What can hang from each mark
Z441: Z184 Z202 Z484 Z501
Z386: Z184
Z191: Z184
Z730: Z441
Z569: Z184 Z730
Z184: Z191 Z441 Z569 Z661 Z889 Z909
Z889: Z184
Z202: Z441
Z501: Z441
Z484: Z441
Z909: Z184
Z661: Z184

Each row was made from one small tree. The marks that hang from a mark follow it in brackets, in the order of their numbers. Every link used is in the known rows. Write each row's tree.
Known rows
Z889[Z184]: [ -8 -23  20 -27   0  -3  -5 -15  -1 -43  45 -15  21  31 -15 -22  24  -5
   6   6   2   7  -7  20  17  16 -26  -3  38 -37  -1  14 -26  -8  20   1
  21   5  23  13 -22]
Z661[Z184[Z569[Z730] Z889 Z909]]: [-35   9  19 -45  -4 -13 -10  -5  45 -18  12  -3   0 -18   9  21  16  23
  10  11  -7   4  20  19 -13  28  10 -13  40   4 -46 -14 -18  -3  30  13
 -29  -8 -13  11 -15]
Z889[Z184[Z661]]: [  0 -25  -2 -10  18   1 -13  -1   8 -20  27  -4   6  37  -6 -31  30   8
 -14  18  -3  -2  -3  -7  34   2 -25  -7  21 -36   6  21 -11 -24  12  -1
  25   2  24   7 -16]
Z484[Z441[Z202]]: [ 19  -5   5   1  34   0   1 -23 -31  12  34 -13  62  27  19 -20  -1  18
  23   4  42  -8  -9 -17 -14  -3   4   8  17 -15  40   5  -1  -4 -33   1
  32 -14  -7  -4  -5]
Z191[Z184[Z441[Z501] Z569[Z730] Z661]]: [ 12 -34  25  16   9  17  20  -3  21  21 -18 -13 -54  22  32 -22 -33   5
  11   2   7  -6 -15 -10   6 -32  -8   0  11  -7 -19   2  11 -11 -29  17
  -8 -32   8 -46  -8]
Z909[Z184[Z191 Z441 Z661 Z889]]: [ 19  35 -15  35   0  -4   7  -5  11 -11  16   4  14  10 -18  13  35  -7
 -34  32  -1  -1 -13 -20   5 -20  -4  22  -9  20  -6  -4  -4  40   0  20
   1   4 -13   6  18]
Z569[Z730]: [-17 -21  20 -19  19 -35   4  11  -7 -49  19 -73  31  18   8  -4  13  27
  24 -14  53  24  -7  36   6  15 -41 -27  22 -62 -26  -5 -16  -6 -17 -15
  16 -39 -27 -19 -33]
Z202[Z441[Z484 Z501]]: [ 11 -26   7  39 -34 -18 -22  -2 -11 -19  24 -19  -3  14 -12  -1 -45   4
  20 -21  28  -9 -30  -9 -13  -6 -13  15   6 -16   3  -3 -16  -6 -10 -16
  23   9  21 -18 -15]
Z441[Z184[Z661] Z202 Z501]: [ 41 -21 -33 -27   2  35   0   5   0  34 -27  -8   6  51   1 -55  13  15
   3 -30  16   9  21 -31  23   3 -10   2 -34  -7  18  11  17 -46  11 -38
  36 -18  -4 -46 -30]
Z184[Z191 Z441 Z569[Z730] Z661 Z889 Z909]: [-12  43 -11  31  38 -24  31  33 -22  16 -29 -30 -12 -33   9  83  32   7
 -41  36  10 -24  13 -39 -11  -2  24 -35 -18  41  -1 -29  18  13 -16  16
 -48 -31 -60   7  48]
Z730[Z441[Z184[Z569]]]: [ -7 -13  42   4 -10  23 -26 -15  -5 -14   8  15 -16  -4  23 -18 -35 -28
  31 -18 -15 -16   6   9 -17 -14 -15 -22   8 -13  23  47  10  21  17  16
 -20 -11   8   7  12]
Z184[Z441 Z889]: [ 39  18  22  22  -4  -3  -5 -17 -26 -24   6 -27  10 -15 -15  13  11  13
  -4  16  25  16  -7   4 -11  -9 -15  17 -14 -16  -4  12 -10  53 -17  -1
 -26  18  11   4  22]
Z191[Z184[Z441[Z484] Z661 Z889]]: [ 22   2 -16  38  -1  20 -14  -8  17  23 -19  33 -29 -11   4 -16 -20  10
 -12  16  -7  30 -21  -4   9 -33 -10  21 -10   3 -23   7  17   5 -33  16
  -9  38  48  -7   3]
Z184[Z191 Z441 Z889]: [ 20  38  11  41 -12 -15  13 -16 -35 -34  14 -32  46 -12 -10  31  17 -16
 -23  19  41  13  -7   0 -24  -9   5  -5  -8  28  -3 -15 -11  49 -19   4
 -18   8 -31   6  38]
Z569[Z184 Z730]: [-17  -9  14 -33 -14 -39  40   2  17 -26  17 -42  33   6  -2 -10 -11  18
  38 -17  36  32 -12  60 -18   5 -16 -23  21 -34 -40   0 -27   2 -11 -15
  30 -24 -13 -23 -37]
Z501[Z441[Z184[Z569[Z730] Z661 Z889] Z202]]: [-17  -8  -3 -22   4  38  -2  -7 -11  31 -50   1 -16   0   3 -38 -24  16
  -5  -5 -13 -13  49  31   2  -3  -1  12 -27 -19  24  32  25 -25  -4 -34
  -7 -12 -12   8   3]
Z909[Z184[Z191]]: [ -5   4   3  12  -8 -13  10 -14  16 -46  47 -11  42  22  -6  -1  17 -11
   0  13  18   0 -27  21  16   3 -16   5  43  -7 -18 -28 -22  13  24  21
  32 -14 -17  -5 -22]
Z202[Z441[Z184 Z484 Z501]]: [ 11 -16  12  22 -48   1 -23  -8   5  -6  12   5  -6  16 -15 -20 -52  -8
  25 -34   5  -1  -5   1 -23   2  -6   3  -5   2   7  24 -12   1  14 -20
  16   9  26 -16 -10]
Z191[Z184[Z441[Z202 Z484] Z661 Z889 Z909]]: [ 22  29 -51   0  24  29  -4  -2   0  47 -40  39 -31 -20  -4   8   8  27
 -21   2 -19  28  -8 -29  13 -11   3  19 -18  20  -3 -24  34 -25 -19   8
 -17  49  42   6 -10]
Z386[Z184[Z569 Z889]]: [-15 -39   5 -24 -27 -14  -5   1  22 -16  27  20  -8 -30  24  13 -17  -8
   4  21 -29  16  13  52  28  -6   1  14   6 -32 -32  -5  -6  25  11  23
  -1  14  13  33  11]
Z661[Z184[Z441[Z484] Z569[Z730] Z889 Z909]]: [-27  25  29 -22   3 -21  -2 -10  30   4   7  18 -22 -29  -4  24   0  10
   9  17 -21  -6  -8  -1 -24  27  36   6  22  28 -26  -3 -24  18   4  14
 -28   2  -5   8   7]
Z501[Z441[Z484]]: [-10 -33  21  46  -3  -9 -13  -7 -19 -11 -11  -6   3  -6 -11 -37 -44   2
  14  -3  27 -19 -36  40   5  -4  -3  19  23 -32  12  -9 -18 -14 -33 -27
  31  13  26  -7 -11]
Z386[Z184]: [  0 -38   0 -30 -12 -31  -7   1  16 -33  37   2  20   0  23 -22   0  -1
  12  -3  -2  16  -9  46  27  -1 -11  -4  18 -40 -16 -16 -17   9   7   4
  32  13  16  15 -12]
Z730[Z441]: [  4 -12  25  17   4  -5 -28  -3 -24 -39  18 -20  13   4  13 -12  -6 -11
  23 -25  23  -4 -19   0 -14 -19 -35 -15  13 -31  17  13   4  11 -15   6
  -4   2   7   5  -4]
Z191[Z184[Z441 Z569[Z730] Z661 Z889 Z909]]: [  0  13  -2  -3  21  20  11   9  18  26 -34   7 -54 -25  18  29  -5  23
  -9  14 -18   8  13  -8  -1 -18  -6 -10   3   5 -26  -9  27  -3 -10  28
 -54   2  16   0   4]
Z501[Z441[Z184[Z661] Z202 Z484]]: [ -5 -14 -18   8  11  27 -17 -11 -17  39 -41  28  -7   9  -5 -68 -37  10
  -2 -11  -7 -16   3  17  15  -1  13  20 -21 -13  42  20  13 -42 -14 -44
  40  12  18  -6 -11]
Z889[Z184[Z569]]: [-20 -37  36 -20   0   7  -1 -22   2 -29  46   0  -8  19   2  -8  -6  -8
  10  30 -17 -18  -4  21  26  14 -10   2  48 -39   1  22 -23  -7  27  18
  11 -11  19  13  -9]
Z730[Z441[Z184[Z909] Z501]]: [ 17  -6  19  -9 -19  15 -11  21  -4 -14 -11 -10  -4  13  -7  -9  11 -35
  31 -66   6   0   3 -24 -38  -2 -21 -29  -7  17  17   5   7  -2  13  -6
 -25   6  14 -16 -12]
Z730[Z441[Z184[Z661] Z202 Z484]]: [ -4   2 -25  -2  20  22 -36   0 -18  27 -15  37  -5   9   9 -37 -15 -14
  10 -30 -20   2  -4 -25   3  -7  -7  -2 -34  -3  46  41  33 -24 -11  -8
  23  13  10   6  -5]

Write each row's tree
[ -8  43  24   2 -11  -7   4 -31  18  -9  18  20  10 -24   8  30   9  -6
 -16  32  -8 -25   0 -12 -29  14  48 -13  35  66 -14 -26 -22  26  26  26
 -33   6 -24  13  29] -> Z661[Z184[Z191 Z441 Z569 Z889 Z909]]
[-29  15   3 -33  -6 -42  38  17  -3 -14  11  -6   4 -37  14  63  20 -26
 -13   6 -26   5  17  24 -13  11  29 -19  -3  33 -16 -41  -6  36   0  23
 -29  -2 -38  38  34] -> Z386[Z184[Z191 Z441 Z569[Z730] Z889 Z909]]
[-11   0  -5  35 -28  14 -45 -13  11  20   0  42 -33 -23   5   4 -66  12
  -4  20 -31 -13  19   7  -2 -11   0   6 -17  -7   5  55  13  13  21   2
  -9  13  27  21  22] -> Z202[Z441[Z184[Z569 Z661 Z889] Z484]]
[ -1 -12 -13  30 -54  -2   7  21  18  -2  -6   7  35   7 -29   1  -9 -51
   6 -29  18  38  -4  10 -16  17  10   2 -18  42 -33  -9 -13  -4   0 -18
  16   9  -5 -31  -5] -> Z441[Z184[Z191 Z889] Z484 Z501]
[ 41   5 -13  13  -7   3  11  -2 -38  17 -12 -16   3  -1 -35   9   9  -1
   3 -10  17  27 -21 -29  -7   3   6  54 -43   7   9  -7  -3  11 -42 -20
   7  22   9 -18   0] -> Z184[Z441[Z202 Z484 Z501] Z889]
[ -1 -12  24  -5 -25  28 -14 -18  18  -5   2  16  -8 -20   6   0 -28   2
  14  18 -12  11  31  40   7   5  -8  -5   4 -23 -22  39   2  25  40   8
 -22  -7  13   3  10] -> Z441[Z184[Z569 Z889]]
[ -9 -18   4 -19   6 -26  10  16  13   9   2   5 -31 -21  26  12  -1   1
 -13  25 -35   3  17  16  16 -20   8   8 -31 -18 -13  15   4  36 -20  15
 -10  -7  -8  23  33] -> Z386[Z184[Z441 Z569[Z730] Z661 Z889]]
[  3  10 -28 -24 -15  24 -12  23 -18  23 -30  21  -2  -4 -26   5  12 -37
  22 -68 -19  26   8 -33 -31  12  -3  11 -42  32  21   3  26 -23  -4 -15
 -12  32  15   3 -15] -> Z730[Z441[Z184[Z889 Z909] Z202 Z484 Z501]]
[  2  20 -56 -11  32 -35  18  16 -21  29  -1  34  11 -10  16  12  28  -6
 -34   6 -21  -8 -20 -27  27   3  44  -9 -21  40  32 -51   8 -16 -15   0
  38  22 -13  22  18] -> Z386[Z184[Z191 Z441[Z202 Z484] Z661 Z909]]
[ 16 -23  -7 -19  25  -7   5 -15 -10  32   8  29 -35  -4  41 -19 -17  12
 -12  33 -37 -27  -3  -6  45 -20  27  17 -18 -19  31   7  11  10  -9  12
  26  -7   0  14  23] -> Z386[Z184[Z441[Z202] Z569 Z661]]
[-18 -18  -7   6  56 -18   4  37   4  12 -22 -30 -33 -12  29  37  10  47
  -3  24  15 -31   0 -17  35   8  -7 -40  21 -40  -9 -20  11 -36   4   5
 -10 -49 -20 -14  -9] -> Z184[Z569[Z730] Z661 Z909]
[-33   1 -13  13   5  -9  14  16  35 -12  18  -9   5   4   2  32  16  -4
 -19  36  -8  -1   6  10  22  -7 -13   8  11  -7 -38  -6   3   9  11  30
   2 -35 -42   4   1] -> Z909[Z184[Z191 Z569[Z730] Z661 Z889]]
[ 35   9 -33  12   6  12   7   7   9  29  -6  18 -20  20 -37  -6  26   4
 -12   8 -19  11 -26 -41  19 -12  -1  69 -38   5   2   3   3  10 -20  -1
  20  14  17 -15 -13] -> Z909[Z184[Z441[Z202 Z484 Z501] Z661 Z889]]
[ 15 -21  37  11 -49  18 -15 -21   5  -9  15  -7 -21  16   7 -12 -58  -1
  24 -18   2 -25  19   3 -24  -7 -10  -6   6  -6  10  31  -8  11  36  -5
  -9 -14  12 -16   2] -> Z202[Z441[Z184[Z569] Z501]]
[ 19  -5  -6   3  23 -10  12  24  -6  14  -2   5 -26  26 -34  -2  41 -10
 -15  -1 -15 -15 -30 -58  10  13  10   5   0  19  26  -6 -17 -22  -7  -8
   8  16  37 -10  -6] -> Z889[Z184[Z441[Z484 Z501] Z661 Z909]]
[ -7  18  -9   8 -24  -6   4  -6  20 -44  39  -7  44   7 -22  21  28 -15
  -9  13  10  23  -8  25   8   3 -22  19  23   1 -37 -23 -15  25  22  21
   9   6 -14  12 -11] -> Z909[Z184[Z191 Z889]]
[ -7  54  -1   6 -11 -24  -4 -16  16 -10  16  24  34 -18 -15  20  24 -11
 -17  11   1   3 -20 -13 -32  23  43  -6  21  72 -17 -36 -27  18   6   8
 -10  34 -10  11  14] -> Z661[Z184[Z191 Z441[Z484] Z889 Z909]]
[ -5 -29  50  15 -19  28  -6 -25  -3   0 -19   6 -17  -2   8 -47 -56  -4
  19   0   0 -35  12  51  -5  -5   3   0  24 -23  20  26  -9   3  14 -19
  -3 -10  18  -4   6] -> Z501[Z441[Z184[Z569]]]
[-28  15  16 -42   4 -11  -7  27  -1 -34  -8 -40  16  -3  -5  16  27  -9
  25 -55   9  34  29  17 -40  12 -39 -41 -13 -15  -8  19  11  10  -1  -5
 -35 -10 -18  14 -12] -> Z569[Z730[Z441[Z184[Z889 Z909]]]]
[ 20  15 -46  16  27  -5 -22  40   4   5 -29 -11   1 -26  -9  38  49  45
 -29  17  19  14  10 -26  24   0 -22 -16 -11 -18 -18 -28  16 -18   6  -5
 -27  22  18   9  -2] -> Z184[Z661 Z889 Z909]
[-35 -35  30 -57   5   5  17  -2 -11 -21  29 -27  -9  38  -4  -8  13 -28
  23 -21 -19  -7  11  -2  -2  15 -18   5  19 -23  14  22  -5 -25   1   5
   7 -32 -13   7 -23] -> Z889[Z184[Z569[Z730[Z441[Z202 Z501]]]]]
[-31  11   9 -31   7  23  24 -13 -30  14 -34 -12  10   1   6 -15 -16  -4
   3 -23   1 -31  34  31 -14  23  18 -20  10  14  34 -15  10 -36  16 -29
   0 -24 -37   7  -3] -> Z501[Z441[Z184[Z191 Z569[Z730] Z909] Z202]]
[ 11  -3 -20  20 -24  19  17  35  25  26 -37   4  -7  -3  -2  31  13 -22
 -18  -4   2  -6  30 -30  -2   4  18 -28 -15  51 -17 -20  12 -19  31  -1
 -29 -16 -18 -25  14] -> Z441[Z184[Z191 Z569 Z661 Z889 Z909] Z501]
[ 47  51 -50  -3  49  11  -1  13 -39  36 -42  -8 -12 -20 -15  32  57  50
 -38  16   4   2  12 -61  11  -3   2   9 -46   8  31 -18  29  -4 -11 -15
 -31  26   5  14  15] -> Z184[Z441[Z202] Z661 Z889 Z909]
[-17  37 -10 -16 -17 -17 -12 -10  32 -32  22   6  54  -8  -3  15  39   3
 -17   5  17  13   5   5 -20  24  16 -25  41  47 -38 -46 -21  -5  32   8
 -11  22 -18  14  -6] -> Z661[Z184[Z191 Z889 Z909]]
[  6   1 -17 -21  -3  18  -9  17 -21  21 -22  18  -4   9 -14 -11   3 -33
  29 -70 -12   9  -7 -37 -23  13   1   0 -26  26  35   0  20 -32  -4 -16
   6  15  13 -10 -24] -> Z730[Z441[Z184[Z909] Z202 Z484 Z501]]
[-14 -25  -5  15  12  36 -12 -18 -13  52 -43  41 -29  -2   7 -55 -59   8
   1   8 -22 -36   4  18  24  -3  25  25 -12 -13  43  26  16 -40  -7 -30
  33  -2  15  -3  -1] -> Z501[Z441[Z184[Z569 Z661] Z202 Z484]]
[ -4  34 -20 -15  19 -33  62  -3 -16  16  -3 -32  38  19   5  -9   8  11
  -6  -2  31   9  -9   3 -21 -10  20 -27 -19  23   5  -8  -2  -7 -36 -20
  41 -33 -56 -23   0] -> Z569[Z184[Z191 Z441[Z202] Z661] Z730]
[  7  22   2  43   4   6  13 -12  14   4  16  19 -15  -4  -2  27   6  -9
 -30  54 -20 -25 -12 -18  14 -23  12  28   3  20  -5   4  -1  42   8  36
  -8 -15 -19   8  32] -> Z909[Z184[Z191 Z441 Z569 Z661 Z889]]
